Every row comes from one small tree of marks. The marks that hang from a mark follow it in brackets, in the order of their numbers. Every link used is in the known rows. Which tree was each row made from?
Known rows:
Z728(Z748 Z846(Z256 Z331)): [-19 -13  17   2  15 -12  -8  -3   6   6 -25   1  -2 -15  -2   6   3   7
  18   1  18   6  -2  10  16   4  -7   6 -12 -28]
Z748(Z256): [ -2   5   2  -4   1  -3 -15  15   3   9   9   5  -3   4   4 -13  -2   5
  -5   1   1  -4   9   7   4  -7   2   8  -8  10]
Z727(Z281(Z806)): [  0  10 -20  -3   5   3  -2   8   0  -4  -1   2 -12  -3  -5  -1  15 -10
  -4  -5  -5  -7   3 -15  -5   2   3 -11   3   7]
Z846(Z256(Z748(Z21)) Z331 Z728): [ -9 -13  36  -1 -16  -6   9   1  -4  11  -9   0  11   1  12   4   2   5
  20   1  12  10  -6  18  16   0  -6  10  -7 -30]
Z627(Z441(Z727(Z281(Z806(Z218))))): [  8  -3 -20 -11   0  17   7   6   6 -11   8  -1  -4   2  -6 -13   7 -16
 -11  -3 -15  -2  -7  -9  -9  16  -2   1  -5   9]
Z256(Z748): [ -5  -7  -2   5  11  -8 -10  19   4   1   3   9  -9  -3   6  10  10  10
  -3  -3   5  -3  -1   2   4   4 -13   4  -5  -6]
Z627(Z441(Z727(Z281))): [ 13  -9  -5  -7   7  24   6  -6  -1  -3  16  -3 -12   0  -9  -2  -3  -8
 -17   2  -7  -1 -13 -10 -14  10 -12   3   1   8]
Z256(Z748(Z21)): [ -9  -9   5  10   1  -7   2  13   2  -1   4   3   3   4   4  10   8  12
  -4   5  -3   5  -3   3  18  -4 -11   1  -6   1]
Z846(Z256 Z331 Z728): [ -3  -2  26 -12 -10  -2  -4   0   3  12 -11   4   4   1  10  -4   5 -10
  17  -5  19  -3  -1  14   7   0  -1  13  -5 -17]
Z507(Z806): [ -1  -5  -9   2   5  -6 -13   9  11  -3   2   1  -9   6   4   9  15  -5
  -5  -1   1 -10   8   6   8  -3  -6   7  -9  19]
Z728(Z748(Z256)): [ -5   4   4  -1   9 -10 -14  12   2   5   3  10  -7  -8   1 -13  -7  13
   4   6   3   4   9   3   6  -5  -9   6 -17  -1]
Z727(Z281(Z806) Z441): [  4  12 -27  -7  -1   9   8  -1  -6  -2   3  -4 -13  -3  -5   0   4 -13
  -3 -11  -8  -6  -1 -13 -19   6   7  -8   8  17]
Z748(Z21 Z727): [  0  -4   3   6   3  -5   1   0  11  -5   1   1   7  12   6   2   7  -2
 -14  11  -5  -4  -8   4  15 -16   1   1  -2  10]
Z846(Z728): [  4   1   7 -10   1  -6 -14  10   4   3   2  11  -3   0   3   0  10 -11
   6  -1  10  -6   3   1   4  -4  -5  21  -5   2]
Z441(Z627 Z727(Z281)): [ 15  -1 -16   1   9  21  -2 -11  -4  -5   8   1  -8   4  -7  12  -4  -7
  -8  -7  -7  -4   7 -10 -22  12 -10 -13  12  29]
Z627(Z441(Z727(Z281(Z806)))): [ 12  -2 -14  -9   7  24  10  -3   3  -5  11   1 -15  -1  -9  -8   9 -16
 -11   0 -15  -2 -14 -12 -16  12  -1  -6  -5   2]
Z458(Z330): [ 0  2 -4  1  2 -1 -7 12 11  2 12  1 -6  4 -2  2 22 21  6 11  9 -7  5 -3
 14 -6 -4 -5 -5  3]
Z507(Z806(Z218)): [ -6  -6 -16   0  -2 -13 -15  17  16  -8   1  -2   2  10   8   6  13  -4
  -5  -4   1 -12  15   9  15   2  -6  14  -8  24]
Z670(Z218 Z458(Z330)): [ -9   4  -7   4  -3  -9   8  15   0   6  18  -7   3  -5   0   3  12  27
  18  -3   1 -18   4 -18  30   8   3 -13   9  -4]
Z458(Z330 Z670(Z218)): [ -7   5  -3  -2 -13   1   0  21   7  -2  17  -5   9   5 -10  -1  15  16
   8   5   9 -11   8 -13  21  -3   0   4   4   9]
Z846(Z256 Z331 Z728(Z748(Z727))): [ -1  -5  30  -6   2  -9  -2 -10   5   3 -15   8   2  -8  11  -5  -1  -1
  19   5  19   1  -8  13   2  -2  -9  11 -14 -39]
Z748(Z21 Z256): [ -5   4   9   2  -8  -3  -4  10   2   7   8  -1   7  11   4 -12  -6   5
  -6   9  -6   4   7  10  18 -16   5   5  -8  18]
Z748(Z256 Z727(Z281(Z806) Z441)): [  9  16 -18  -6  -3  10   5  -4  -9   2  10  -4  -9  -3  -2 -16 -11  -9
  -9  -4 -11  -4  -4  -4 -29   1  21  -6   5   3]
Z670(Z218): [-11   1 -11  -4  -4  -4  -4  18   5  -1   2   1   8   4   0   4   2 -10
  -6  -5  -3 -18   2  -8  13   2   0   2   5  20]
Z727(Z281 Z441): [  5   6 -19  -5   0   9   4  -5  -9   0   8  -9 -10  -1  -5   8  -9  -4
 -10 -10   0  -6   1 -11 -16   6  -4  -1  13  22]
Z846(Z256 Z728): [  4  -2  19 -16  -4  -4 -18   8  -4   5   3   7   2  -2   5  -4   4  -8
  11   0  13  -5   3  10   1  -4  -1  24  -7 -17]
Z748(Z21 Z256 Z727(Z281)): [  5   5   5   3  -6   2   2  -5  -6   1  10  -7   5   8  -2 -10 -15   5
 -17  12  -5   3   0  -1   1 -14   9  -3   6   7]
Z256(Z748(Z21 Z727(Z281(Z806) Z441(Z627)))): [ 11   7 -17  12  -4  10  16 -16 -11 -12  -2  -3   4   2  -3  12  -1  -1
  -5  -9 -19   7  -3 -10 -23   5   7 -24  19  -2]
Z281(Z806): [ -4   7 -15  -2   8  -4  -8  16  12  -3  -3  10  -8   2   2  -6  24 -10
  -1  -2  -6  -9  -1  -3   5  -3   4  -4  -9   8]

Write each row's tree:
[  1 -10  33   1 -15   0  15 -13 -12   5  -8  -8  10  -2   7   7  -7   3
   9   4  13  10 -12   8   0   2  -1   1   7 -40]
Z846(Z256(Z748(Z21 Z727(Z281))) Z331 Z728)
[ -6  -3   1   4   8  -1   9 -22  -7   8 -14 -10  -9 -18  -8  -1 -26   6
   2  -1  11   9  -8   0 -15   7   6  -1   5 -11]
Z728(Z748(Z256 Z727(Z281 Z441)) Z846(Z331))
[  6  18 -34  -5  -9   7   0  -2  -4 -13  -5  -2   7   5  -4   2   1 -12
   0 -23 -12  -4  17 -12 -18  13   6 -13  20  27]
Z727(Z281(Z806(Z218)) Z441(Z627))
[ 12  13 -19  -1  -2  14  -1 -15 -12  -4   2  -4  -2   2  -7  13  -9  -4
  -6 -17  -3  -2  12 -12 -24   7  -4 -13  27  27]
Z727(Z281 Z441(Z627))
[  4  -7  -7   9  -2   5  18 -10 -14  -5   9 -13   0  -1   0  15 -12   6
 -14  -1  -7   4 -13  -5 -14   3  -3  -5  11   0]
Z256(Z748(Z21 Z727(Z281 Z441)))
[-16  -9  21  13   7 -15   5 -10  11   6 -20  -1   6  -5  -1  -7 -10  11
   5  14   7  14  -8  13  21 -11   6   1 -13 -14]
Z728(Z748(Z21 Z256 Z727) Z846(Z331))
[  4  -5  16   0   3 -13  -2  -6   5  -7  -4  10   6  -1   2  -1   0  -3
   7  14   5   6  -5   2  12 -13  -9  17 -14 -13]
Z846(Z728(Z748(Z21 Z727)))
[  7   7  -1  -2   3   2  -8   1  -5   2   9  -2  -4   1  -1  -9 -12   3
 -16   5   1  -4   2  -2 -12  -5   8  -1   7   0]
Z748(Z256 Z727(Z281))
[ 14  21 -12   3 -14  15  10 -20 -12  -4   4  -6   9   8  -4 -10 -14  -6
  -6  -5 -21   7   6  -4 -23  -6  22 -21  17  14]
Z748(Z21 Z256 Z727(Z281(Z806) Z441(Z627)))
[ 14   6 -25   0   8  21   1  -7  -1  -7   3   5 -11   2  -8   5   8 -16
  -1  -8 -15  -4   6 -13 -24  14   0 -21   7  21]
Z441(Z627 Z727(Z281(Z806)))
[ 12   1  -7  13  -3   9  13 -20 -15 -10   4  -8   8   4  -2  21 -13   8
 -10  -8 -11   8  -1  -7 -20   4  -3 -16  25   5]
Z256(Z748(Z21 Z727(Z281 Z441(Z627))))
[ -6 -13  -2   5  29 -16 -16   1  11  -8 -13  10  -8 -14  -5   8   8   3
  -2  10   9  -1  -7  -1   6  -3  -5  12 -11 -19]
Z728(Z748(Z727) Z846)
[ 10   4 -31  -2   2  14  -2   1   3 -13   1   4   0   6  -4   1   7 -16
  -1 -12 -15  -4  13 -11 -18  18   0 -14   7  28]
Z441(Z627 Z727(Z281(Z806(Z218))))
[  4  11  -4   2  -7   2   6  -1  -3  -1   4  -4   2   6  -2 -17  -2  -4
 -11   9 -14   3  -1  -3  -2 -12  20 -11   0   1]
Z748(Z21 Z256 Z727(Z281(Z806)))
[-14 -18  14   2  12 -14 -10  -1  -2  -1 -11  -2   6  -9  -8   6   0  10
  10  13   4  10   0   6  22  -8  -4  13 -14 -19]
Z728(Z748(Z21) Z846(Z256))
[ -6   0  17  -4   1 -12   0  -1  11   6 -17  11  -4  -9   4   0   5  -3
  22  -1  19   3   0   2  13   2 -17  10 -11 -10]
Z846(Z331 Z728(Z748))
[ -4 -14  38   2 -12  -6  10  -6   0   7 -10   0  14   2  15   3   0   3
  13   5  12   8 -14  21  10  -2   0   9  -7 -39]
Z846(Z256(Z748(Z21 Z727)) Z331 Z728)
[  3  -8  27  -4  -6  -1   4  -7 -11   7  -7  -2   0  -9   7   7  -5   2
  10  -4  21   2 -11   7 -13  11  -3   5   7 -48]
Z846(Z256(Z748(Z727(Z281))) Z331 Z728)
[ -8   2  10   5   0 -10  -3   6   0   4   4   4   3   0   0 -13 -11  15
   4  13  -3  11   8   5  19 -13  -7   4 -17   8]
Z728(Z748(Z21 Z256))
[  2  12 -18  -4 -19   3  13  -2  -6  -4   7 -13  13   8   2 -20 -16  -7
 -10  -1 -17   1   1   1 -10  -2  23  -3   4  17]
Z748(Z21 Z256 Z727(Z281(Z806(Z218)) Z441))
[-20 -20  19   6   9  -9  -5   8   2  10 -18  -1  -3 -11   3  14   7   9
  11  -5  16   5  -8  16  10   9  -1   4  -4 -35]
Z728(Z846(Z256(Z748) Z331))
[-22  -7  18  10   3 -14   4  -3   7  11 -20  -1   4  -7  -5  -6  -9  12
  12  10   7  18   1  10  28  -8   1   3 -14  -3]
Z728(Z748(Z21 Z256) Z846(Z331))
[ 11  10   3   5 -10   8   1 -17  -4   0   8  -3  16  14   5  -6 -18   2
  -9  -2 -14   5   5  11 -10 -12  13  -5  10  21]
Z748(Z21 Z256 Z727(Z441(Z627)))
